Each row was made from one walk, in order. Every step used is in the known rows, and no mark comes twice. Write each row's walk.
Known rows:
guvo-tulup-legop-kazun: [-15  -2 -11   6  -8  -4  -6   0  14  -2  30   3  -5  -7 -14   7  -4 -23
 -22  -1  12   3   8 -12  -1  15  -8  -8   3   4 -11  -1  12   9 -19  -4
 -16  -1  -5   1 -10]
kazun-mepogip-papum: [ 13  -6 -26  15  -5   7   3  12  -2 -17   1   4   6  11   2  -3  -7  15
 -11   0   3   9   6   3  10  -8  -8 -16  -2  -6  -6  12   0   3   2  16
   2  -1   4  -5 -12]
tulup-ravu-zevab: [  9 -14  -3   3  12  12   1  -5  13  -8  -2 -10  13  18 -27   7   1  -3
 -11   6   0  -1  -7   4   5   5   5 -11  -5  -8 -10  -6   9 -14 -12  -2
   7  -4  -3 -15 -22]
zevab-kazun-tulup-legop: [  3   0  -6  10   7   4   0  -9  17 -12  27 -15  -9  -1 -23 -13  12 -19
 -20 -14  10   2   8  -1   7  17  -7  -9  -3 -12   2  -6   7   2 -10  -1
  -9   4  11  -4  -2]
mepogip-teber-papum-napan-kazun: [-26  19 -41   3 -31   2   6  -5  10  -9   3  -7   4   2  14 -16  -7   1
 -12   8  16   5   3   5   9  -6  21 -18  -6   8 -21   4  -4  -2  -7   0
  23   0 -18  -1 -18]
napan-papum-porok-kazun-navu: [ -5 -11 -25  16  11   1  10   7  -8 -15  18 -18   7  12  -6   4   9  -1
 -14  -6  15   2   7   4  12   7   2 -20  -7  -8   1 -18  10   2  15  11
  -9  -6  11 -10 -19]
legop-kazun-papum-napan-teber-navu: [-32 -11 -15  -9 -10 -10  -5   5  12 -23   9  -5  10  10   4  -1   5 -11
  -9   0  18  -3 -11 -10  14 -12   4  -4 -12 -16 -10   4  16  -4  -1  -5
 -10  -8  -8  -9 -23]
porok-kazun-mepogip-papum-guvo-tulup: [-13  -6 -37   6   1   4   2  12  -6 -18  13  -2  -3   9  -8   2 -12  14
  -5   7  12  25  12 -13 -10  11 -12 -29 -15   4 -25  -4  -4   1 -12  16
   0  -9  20  -4 -23]
guvo-tulup-ravu-zevab-kazun-papum: [  0 -17  -8   4  16  12  -4  -2  22  -9  21 -11   1  18 -25   7   5 -22
   0   6   6   7  -4 -14  11  25  12  -6 -20 -18 -22 -19   9 -20 -11   1
 -17  -2  -3 -13 -22]
zevab-kazun-tulup: [ -2  -1 -11   3   2   4  -1  -6  11 -14  19  -8  -5   3  -5  -9   8 -15
 -10 -12  10   0  -3   0   3  11   0  -6   0  -7  -4  -7  -2  -3  -5   4
  -8  -1  13  -7  -8]
papum-porok-kazun: [ -4 -10 -31   3  -3   8  11  -1  -1 -10  14  -7  11  13 -14   2   7   0
 -13 -11  15   2  -1   2  -8   7   2 -13   4   9  -8 -21   7  -4  -6   7
   5  -6  10  -7 -24]
legop-tulup-ravu-zevab-kazun: [ 13 -12  -3  -3  10  20  -1  -8  25  -9   6 -19   5   9 -41   6   3 -18
 -19   1   7   4 -12  -3  10   7  -2   2  -9 -16 -21  -9  10 -23 -20  -4
 -22   5   5 -21 -14]
teber-napan: [  8  -2  -6  -2  -9  -1 -10   4   5  -5 -10  10  12  12   4  -2  -9  -3
  -2  -1   4  -2   1   1  -1  13   6  -5  -1   3  -3   7  -3 -12  -9   4
  10  -4   8  -6 -20]
papum-napan: [-10   5 -20   1  -7  12  -1  -2   6  -9  -9   1   9  12  -6  -3  -6   2
  -8   0   6  -5   0  -3  12   1   4 -11   1   6  -5   1   2  -3   1  -4
  12  -3   2  -2 -17]
ravu-tulup-legop: [ 10   6  -5   8   8  -3  -8  -4  12  -4  12  -1  -6   7 -24  -1  -4 -16
 -22   1   6   3  10  -7  -7  10 -16 -13   1   3   7   5   7  -7 -11  -6
   8  -6  -9  -1  -4]
porok-kazun-tulup: [  2  -9 -15   2   1  -5  -1  -6  -2 -13  16  -8   1   6  -6   3  10   1
 -12  -8  21   4   3  -1  -5   8  -5 -14  -4  -1  -5  -8  -6   2 -10   2
   7  -1  15  -4 -13]
teber-navu: [ -6  -7  -3  -1 -10  -4  -9   2  -2  -7  -7  -5   7  -1  -2   4   7 -11
  -8  -9   7  -7  -9  -2  -5  -5   2  -3   5  -8  -6  10   2  -4  -5   6
  -6  -6   1 -10 -19]
tulup-legop-kazun-navu: [ -8  -5   5  12   7  -3  -5   9   8 -10  19  -8   6   4 -17   6   8 -16
 -28  -2  13  -5   4   4  10  -1 -18 -12   6 -21   1  11  10   5  -5  -5
  -7 -10  -9  -6  -6]
legop-tulup-ravu-zevab: [ 16 -17   2   0   9  14  -5  -8  18  -5  -7  -9  15  13 -32  12  -4  -8
 -22   6   7   3  -7   4   9   3   0  -3  -9  -6 -13  -3   5 -23 -17  -7
  -3   4  -2 -16 -17]
guvo-kazun: [ -1  -2 -12  -1  -8  -2   4  -4   7  -7   0 -10   7   0   8  -7   5 -14
  -7  -6   3  -6  -5   1  -4  15   7  -4   4   9 -12  -2   6  -5  -6   2
  -6  -6  -1   1 -20]
ravu-kazun-papum-napan-teber-navu: [-33  -1 -27  -9  -1  -8  -2  -2  14 -17  -7 -14  11  15  -8 -14  11 -14
  -1  -9  19   3 -12 -12  -2  -4   2  -7 -12 -13  -1   4  17  -8   4  -5
 -16  -9  -9  -7 -26]
ravu-zevab: [ 11  -6  -2   9   8   4  -6   0   7  -7  -5  -2   8  10 -14   1  -3  -5
  -1  -3  -3  -7   0   5  -1   1   7 -13  -2  -6  -6  -4  -2 -15  -5  -1
  11  -4  -8 -10 -14]
mepogip-teber-papum-porok-kazun-tulup: [-13 -10 -39  14 -21 -12   8  -7  -1 -12  20  -4  15  11   7  -8  -3   5
 -13   5  28  13   3  15 -12   4  16 -22  -1   6  -8 -16  -4  -7 -10   6
  27   7   2  -2 -11]
papum-porok-kazun-mepogip: [  7  -6 -45  11  -3  17  12   4   0 -18  15   4  10  17 -12  -2   7   9
 -12 -15  12   7   6   6 -18  -2  -9 -16   2   6 -14 -11   6  -5  -3  15
  -6  -8  17 -13 -19]
tulup-legop-kazun-mepogip: [  6   6 -18  10   1   7   1   7  13 -18  23   8   1   0 -11  -6   4  -4
 -26  -7   6   5  11   1   2  -8 -21 -10   4 -10 -12  13  14   6 -12   5
 -16  -2   3  -9  -1]
papum-napan-teber: [-22  -1 -25  -7  -8   6   6  -8   8 -14  -3  -6   5  14 -10  -9 -12   3
  -7  -3   4  -2  -2   3   5   5   5 -15  -5  12   1  -5   7  -3  -2  -3
   8  -9  -4  -1 -22]
ravu-kazun-navu: [-15   2 -12   5  10  -1  -4   5   2  -7  -5 -10  10  13 -10  -3  12 -18
  -9 -10  14  -1  -9   3  -9   0 -13 -12   9 -15   6  11   1  -6   4  -1
 -13 -17  -8  -8 -15]
mepogip-papum: [  3  -8 -13   8  -4  -1   1   6  -3  -7   1  -7   6   8   0   1  -7   6
 -14   4   6   5  -1  -2  19   0   3 -12   0  -4   0   1   0   3  -3   7
  14   1  -4   0 -17]
kazun-navu: [ -3 -10   1   9   5   3  -8   6  -5  -7  -5  -5   9  13  -2   6   3  -8
 -11  -5   7  -7  -3  10   5   2  -5 -14   5 -11   6   8  -6  -5   7   3
   3 -16  -7  -6 -14]
guvo-tulup: [-10  -6 -14   3 -10   1  -8  -3   2   1   7   6  -1   3   0   5  -9 -13
  -5  -3   6   1   2  -6  -7  17   6 -11   1  14  -7  -3  -4  -3  -7   4
  -6  -6  -4   1 -19]
mepogip-teber-kazun-papum: [-16   6 -23   3  -2  -2  -2  -1  14  -8   0   0  11   8  23 -10   2  -8
   0   7  10   7   3   9  -6  10  15   2  -3 -12 -17   1  -2 -16 -12   9
  13 -15  -8   1 -17]
zevab-kazun: [ -3   3 -13  -1   0  11   1  -2   8 -10  13 -10  -5   1  -8  -8   7 -14
  -7 -12   3  -1  -7  -4   6   9   2  -3   3  -6 -12  -6   2  -4  -7   7
 -13  -5   4  -7 -14]
porok-kazun-mepogip-teber-papum-napan-navu: [-17  11 -48   3 -16   2   7   4 -11 -13 -16   8   5   6  -3 -10  -5  23
   0  -4  10  21   7  10  -4 -10   0 -17 -12  -3 -28  16   2 -15  -6  13
   7   6   7 -12 -16]
tulup-ravu: [  1  -9 -10  -3   2  11   4  -5   7  -6   2  -8  11  11 -13   5   3  -3
 -21   4   7   3 -10   0  10   7   2  -5   2   1  -5  -1   8  -2 -13   2
   2  -8   2  -8 -23]
mepogip-teber: [-13   2 -15   1 -13  -1   4  -3   2  -8  -1  -7  10   9   4  -6 -11   3
  -5   0   3   3   1   8  -8   3  13  -8   5   5  -4  -1  -6  -6 -12   5
  22 -10 -12   1 -15]
porok-kazun-mepogip-papum-navu: [  3  -8 -29  11   1  12  15  13 -17 -19   9 -17  10   6  -2  -4  11  20
 -18  -8  16  13  -2   4  -6  -7  -9 -21  -8 -14 -19  11   3  -1   0  14
 -11  -6  13 -14 -18]
guvo-tulup-legop: [ -6  -3  -8   9  -5   0  -6  -6   9   3  14  -2  -7  -1 -18   1  -6 -15
 -15  -5   5   4  14  -7  -3  23  -4 -13  -1   9  -2  -2   5   4 -12   0
  -5  -1  -5   4 -13]
legop-kazun-mepogip-papum-napan-teber: [-18  -2 -45   4 -12   4  10   9   9 -31  15   3   9  16  -7  -5 -16  17
 -16   6   9   8   1  -1  13 -16 -11 -18  -8  -4 -11   9  15   8  -3   6
  -6  -1   3  -7 -15]
tulup-ravu-zevab-kazun-mepogip-teber-papum: [  6  -1 -31  13  -1  12   7  -1  18 -22   7  -6  10  13 -17 -13  -7   4
  -5  11  -3  15  -5  11  -2  -2   9 -16 -11 -21 -33   6   8 -20 -17  11
  -3   6  -4 -21  -7]

Write each row's walk:
[ -6   3  -6   7  10   7   9   3  -8  -6   6 -19   4  -9  20 -14   5  -6
 -17  -6   5   0  -7   3  17   0  16 -13  -8  -5  -5   2   6  -5  15   5
 -17  -5   1  -7 -15] => napan-papum-navu
[-12   8  -8   2  16   1   4   5   1 -10   2 -11  -4  -5  16 -14  -9  -3
  -8   6  -4   8   3  -5  23   4  12 -18 -12   2  -6 -10   0  -4   5   9
   5 -10   7  -1 -15] => napan-papum-guvo
[  0 -28 -34  10  -1   4  16  -4   3 -17  24 -22  18  26 -27   9   9  10
 -30   8  29  15  -5   1   9  10   1 -17  -6  -3   0 -23  14   7 -12   7
  13   7  23 -10 -26] => mepogip-papum-porok-kazun-tulup-ravu
[-31   3 -18  -4  14  -3  -7   5  12  -1   5  -1   0   8  10 -11   0 -24
   2   1  15  18  -3 -18  -6  17   3 -15  -9   2 -10  -7  -4 -17  -3  -2
  -8 -20  -8   2 -23] => ravu-kazun-papum-guvo-tulup
[ -1  -5 -35   9   6   3  15   0  -2 -14  23 -13   3   4  -3  -4   5   1
 -14  -7  12   6   7  -4  11   8  10 -15  -7   5  -8 -26  13   4   5  12
  -6   3  15  -6 -20] => napan-papum-porok-kazun
[ -1 -16 -36  11  -7   2  13   5  -4 -12  16 -14  12  17 -17   4   3   9
 -17  -1  18   9   0  -2   7   5   3 -17   0   0  -6 -19   8   3  -5  11
  13   2  10  -5 -26] => mepogip-papum-porok-kazun
[ -6 -11 -15   0   7  16  -1  -8  21  -8  16 -13  -2  12 -41   8  -2 -21
  -4   2   1   3  -8 -10  -4  25   7  -9 -10  -8 -22 -15  11 -15 -19   1
 -21  -2   4 -16 -22] => guvo-tulup-ravu-zevab-kazun
[ -9  11 -42  13 -25   7   2   2   4 -17 -12  13  14  12  16 -18 -18  18
  -5  10   6  10   9  10   3 -12   9 -21  -4   4 -19  18  -3  -9  -1   6
  18   5  -7  -4  -6] => kazun-mepogip-teber-papum-napan
[  3   6 -27  11   0  14   5   2  14 -24   7  -6   4  14 -20 -13  -7   2
   8  -8  -9   4   5  10 -22  -1   5 -12  -7 -15 -23  -2  -1 -20 -11  12
  -2  -5  -2 -16  -5] => ravu-zevab-kazun-mepogip-teber
[ -5 -11  -9   5   8  -1  -3   6 -11 -11   5 -14   5  14 -12  11  12   0
 -11  -6  16   0   0   5  -3   5 -12 -16  -1 -13  -4   0  -4   0  -2   4
   0 -14   5  -9 -19] => porok-kazun-navu
[ 11   9 -22  10   6   2  -7   7  17 -18  26  16  -6   5 -19   0  -1 -11
 -28   2   8   7  11  -6 -12  -8 -32 -13   2  -6  -8  18  11  -4 -14   0
 -16  -7  -2 -11   5] => ravu-tulup-legop-kazun-mepogip
[-14  10 -27  10  -8   1   1   9   0 -14  -7   8   8   4  25 -25 -20  11
  -4  13   1  20   5  15  -5  -8   9 -27  -4   2 -21  13 -12 -16  -7  12
  23 -12  -7  -4  -7] => kazun-mepogip-teber-papum-guvo
[ -4  11 -26   6 -16  -1  14   8   1 -21  -6 -14  19   1  32 -31  -8   3
   1   0  -1   5   8  13 -20  15  22  -9 -15   1 -22  15  12 -18   4  13
 -17  -4  10 -10 -17] => guvo-kazun-mepogip-teber-napan-papum-navu
[ -6   4 -22   8 -14   2  -6  -1   3  -4 -11   9   8   5  11  -9  -8   3
  -9   8  11   1  -1   1  25  -4  10 -18  -1   5 -12   9   0  -6   4  -4
  13   9  -4  -2 -11] => teber-papum-napan
[ -9   2 -20   2   5  -6  -2  -8  11  -8   5  -3   6   8  -3 -10   9 -16
 -12 -11  20   4  -6  -1 -10   4  -5 -10   6  -2   5   2  -1  -3  -4  -4
  -7  -4   3  -5  -9] => ravu-kazun-tulup
[ -9  -3   2  -1  17   3  -5  10   5  -8  -1  -3   5  10  19 -11   0  -6
  -3   5   5   8  -1  -3  19   4  10 -14 -11  -4  -6  -7  -8 -16   2   3
  21 -21  -6  -1 -21] => kazun-papum-guvo
[ 23  -9 -16   4  11  29   1  -3  25 -19   6  -7   5  13 -38   3   2  -8
 -17  -4   4  10  -4   2   2  -1 -12  -2 -13 -18 -28   1   9 -25 -15   5
 -32   4  12 -27  -8] => legop-tulup-ravu-zevab-kazun-mepogip
[-20  -3   1   1   8   0  -2   8   2 -11  -9 -19  10   9   8  -9   5 -19
  -3   2   2  -4  -7   8  -4  14   0 -17  -1  -3  -7   1   0 -14   3   0
   4 -27   1  -3 -23] => papum-guvo-kazun-navu
[ -7  -8  -9   2  -4  -7  -6   1   8 -13  21   7   5   1   8   3   4 -12
 -20  -1  18  -2  -5   2   5  -4  -3  -7   5  -4  -3   1  -1   2  -8  -2
  -1  -2   5  -6  -4] => legop-kazun-tulup
[ -7  -2  -2   1  11  16   6   7   0  -9  14 -20   4   1  13 -17  21 -18
  -9 -14  13   1 -15   0  13   6  11  -2  -8 -20 -14  -3   1 -20   9   3
 -19 -14  -4 -11 -17] => zevab-kazun-papum-navu
[ -4   5 -14   9  12  -5   0 -10  18  -7  14 -11   1   2 -21 -15  13 -18
 -22 -13  19   7   7  -2  -8  11 -14 -12   4  -6   9   2   8   3  -8  -7
  -8   2   2  -1  -3] => ravu-kazun-tulup-legop
[  7  -2  -8   5  11  11  -2  -1  15 -12   9 -11  -1   8 -25  -5   3 -14
   3  -9  -4  -6  -5  -1   1   8   6  -8  -4 -15 -16 -10   2 -17  -8   2
  -6  -1   0 -14 -12] => ravu-zevab-kazun
[-15   1 -30   2  -3  -5   6   3   7 -19   3  -3   1  -3  25 -30 -10  -4
  -3   3  -2  14  -4  13  -9   5   2 -25 -10  11 -22   6   4 -15  -2  10
  -5 -14  -3  -3 -18] => napan-teber-papum-guvo-kazun-mepogip
[-19  -6 -29   0 -11   2   8  -1   4 -15  -2 -13   8  17 -12  -6 -17  13
 -10   6   6   4  -2  -2  19   1   5 -19 -11   4   4  -4   9   5  -1   1
  18  -1  -5   1 -24] => mepogip-papum-napan-teber
[ -8  -4   6   7  11   3   4  10   7  -6  24 -14  10  -5   9 -10  19 -17
 -29  -5  19   3  -5   0  18  -3  -1  -5  -5 -22 -10   7  14  -8   0  -7
 -13 -11 -13  -7 -10] => tulup-legop-kazun-papum-navu
[-20 -16  -1  -2  21   3  -8   9  23 -10  19  -2  11  16 -10  10  -5 -20
  -6  23  11  11  -9 -15  11  10   9 -16 -20 -13 -25 -14   9 -21 -16  -6
   1 -16  -4 -12 -26] => legop-kazun-papum-guvo-tulup-ravu-zevab
[ 10 -10 -40  20  -9  13  10  11   2 -17   6   5  15  20  -6  -6  -7  12
 -15  -2   6   7   4   9   4  -7  -1 -18   4   2  -1   0   7  -2   7  18
   5  -2   6  -8 -17] => kazun-mepogip-papum-porok
[ -5   6 -33   5 -19   1  10  -1   7 -18   0  -6  12   8  13 -16  -5   2
  -1  -5  -2   5   7  12 -26   5   6  -7   2   9 -19   8   3  -7 -10  11
   0 -10  -4  -1 -14] => guvo-kazun-mepogip-teber
[ 11 -12  -3   3  24  16   2   1  22 -15  15 -18   7  21 -23   0  12 -13
  -5   4   3   5  -9  -6  22  11  10  -4 -17 -27 -18 -16  12 -20  -7   1
  -5  -3  -2 -18 -20] => tulup-ravu-zevab-kazun-papum
[-10  -1 -21   6   5   2   0 -15  28 -13   0  -9  17  20 -19  -2  -1  -8
  -6  15  10   3  -4  19 -22  14  12  -5  -6 -15 -15  -2   8 -21 -28   1
  17  -5   7 -13 -15] => mepogip-teber-kazun-tulup-ravu-zevab
[-20  -4  -9  -1 -22  -8  -3  -1  -1 -11  -8 -11  11   3   1  -2  -4  -6
  -4  -4   5  -2  -6   4 -17  -5  12  -3   4  -6  -7  10  -1  -5 -12   7
  10  -8  -8  -6 -18] => mepogip-teber-navu
[ 10  -2 -31   4   2  10   4   4  -5 -19   9   2   1   8  -5   1   7  13
  -8 -12   9   9   8   1 -11  -2 -16 -15  -2   0 -19   2  -1   0  -9  13
  -8  -6  15 -10 -14] => porok-kazun-mepogip
[ -2   1 -21   8  -9   6  -1   4  12 -26  -1 -10   6  10 -23  -9   0  -4
  10 -12  -6  -1  -1   5 -29  -8   3  -9  -6 -28 -26   9   5 -20 -11  14
 -13  -3   3 -24  -9] => ravu-zevab-kazun-mepogip-teber-navu
[ 11   3  -8   4  -1  -7  -5   7   4 -10  -4   3   4   5  16  -6 -10  -1
  -2   5   0   2  11  -4  19  15  13  -8 -12   0  -3  -1   3  -4   2   9
  -3   6  13  -6 -16] => teber-napan-papum
[ 14  -3   0  16  18   4  -3  -8  23 -14  23 -17  -7   6 -39 -10   9 -17
  -9 -11   4  -2  10   1   1  16  -3 -14  -9 -21  -3 -11   7  -9 -10  -4
  -1   9   7 -11   1] => ravu-zevab-kazun-tulup-legop
[  1   0  -1  -8  -4  -3 -10   8  -3   1 -24  14   7   8  -5   1  -3  -7
   3 -12  -1   2  -3   7  -1  13   4   1  -3  -1   0  12   1 -25  -5  11
   3  -6  11 -13 -26] => teber-napan-navu
[ -5  -5 -16  -3  18   5   5   0  16  -7   5 -12  15  17  -6  -3  17 -15
 -17   3  19  13 -12  -9  13   6   0  -2  -3 -13  -5  -1  13  -8  -8  -2
 -11  -9  -9  -8 -22] => tulup-ravu-kazun-papum
[  2 -17  -4   4  11   1  -3  -3  21 -16  19  -3  15  15 -21  12   5 -12
 -21  11  15  -2 -11   3   6  -3   0 -10  -5 -16 -10  -5  10 -10 -16  -7
   0   1   5 -19 -12] => legop-kazun-tulup-ravu-zevab
[-17  16 -32  -4 -12  15   5  -4  13 -10   6  -8  -1   6  -5  -6   5  -5
 -14  -7  13  -6   2  -2   9  -2   5 -10  -4   9 -13  -4   2   0  -1  -1
   7  -9  -2  -4 -23] => papum-napan-kazun
[-12  12 -26  -5 -17  -1   3  10  12 -21 -17   0  18  17  16 -26 -19   3
  10   7  -4  10  10   9 -32  17  10 -13  -9  10 -23   9   0 -24 -15  11
  16 -17  14  -5 -21] => papum-guvo-kazun-mepogip-teber-napan
[  3  -1 -27   2  -8   6   0  10  18  -9  12   2  12  20  13 -10   8 -14
  -7  -6  18  -1   5   4   4  12  17  -4 -10   4  -6 -14   2 -18   5   9
  11 -13  -3  -8 -32] => teber-napan-kazun-papum-porok
[-10   3   1   2   8 -12  -6  15   6 -15 -12 -16  10   7  21 -15  -6 -14
   4  12  -2  -1   7   0  10  26  10 -17 -18  -6  -8   2   6 -16  10   5
  -3 -13  18  -6 -23] => teber-napan-papum-guvo-kazun-navu
[-16   1 -14   1  26  12   5  -2  22 -13  22 -24 -10   3 -26  -4 -10 -21
  -1  14  -6  12  -1 -18  13  28  16 -19 -27  -9 -26 -26  15 -14 -10   6
 -21  -4  14 -15 -21] => napan-papum-guvo-tulup-ravu-zevab-kazun
[-14  -5  -7 -12  23   9   1   0  23  -5  -5 -15  13  12  -6  -8   8 -21
 -24  10  25  24 -14 -13  15   3  -5  -3 -11  -9 -12  -4   5 -25 -12  -8
  -9 -13  -2 -10 -22] => legop-tulup-ravu-kazun-papum-guvo
[-11  -5 -17   0  14  11   2  -2  24 -23  10 -15   2  22 -21 -13  -1  -7
  10  -4   1  -2  -1  -3  15  10  13 -13 -25 -16 -12 -20  11 -21   4  -4
   1  -6  -9 -10 -20] => ravu-zevab-kazun-papum-napan-teber
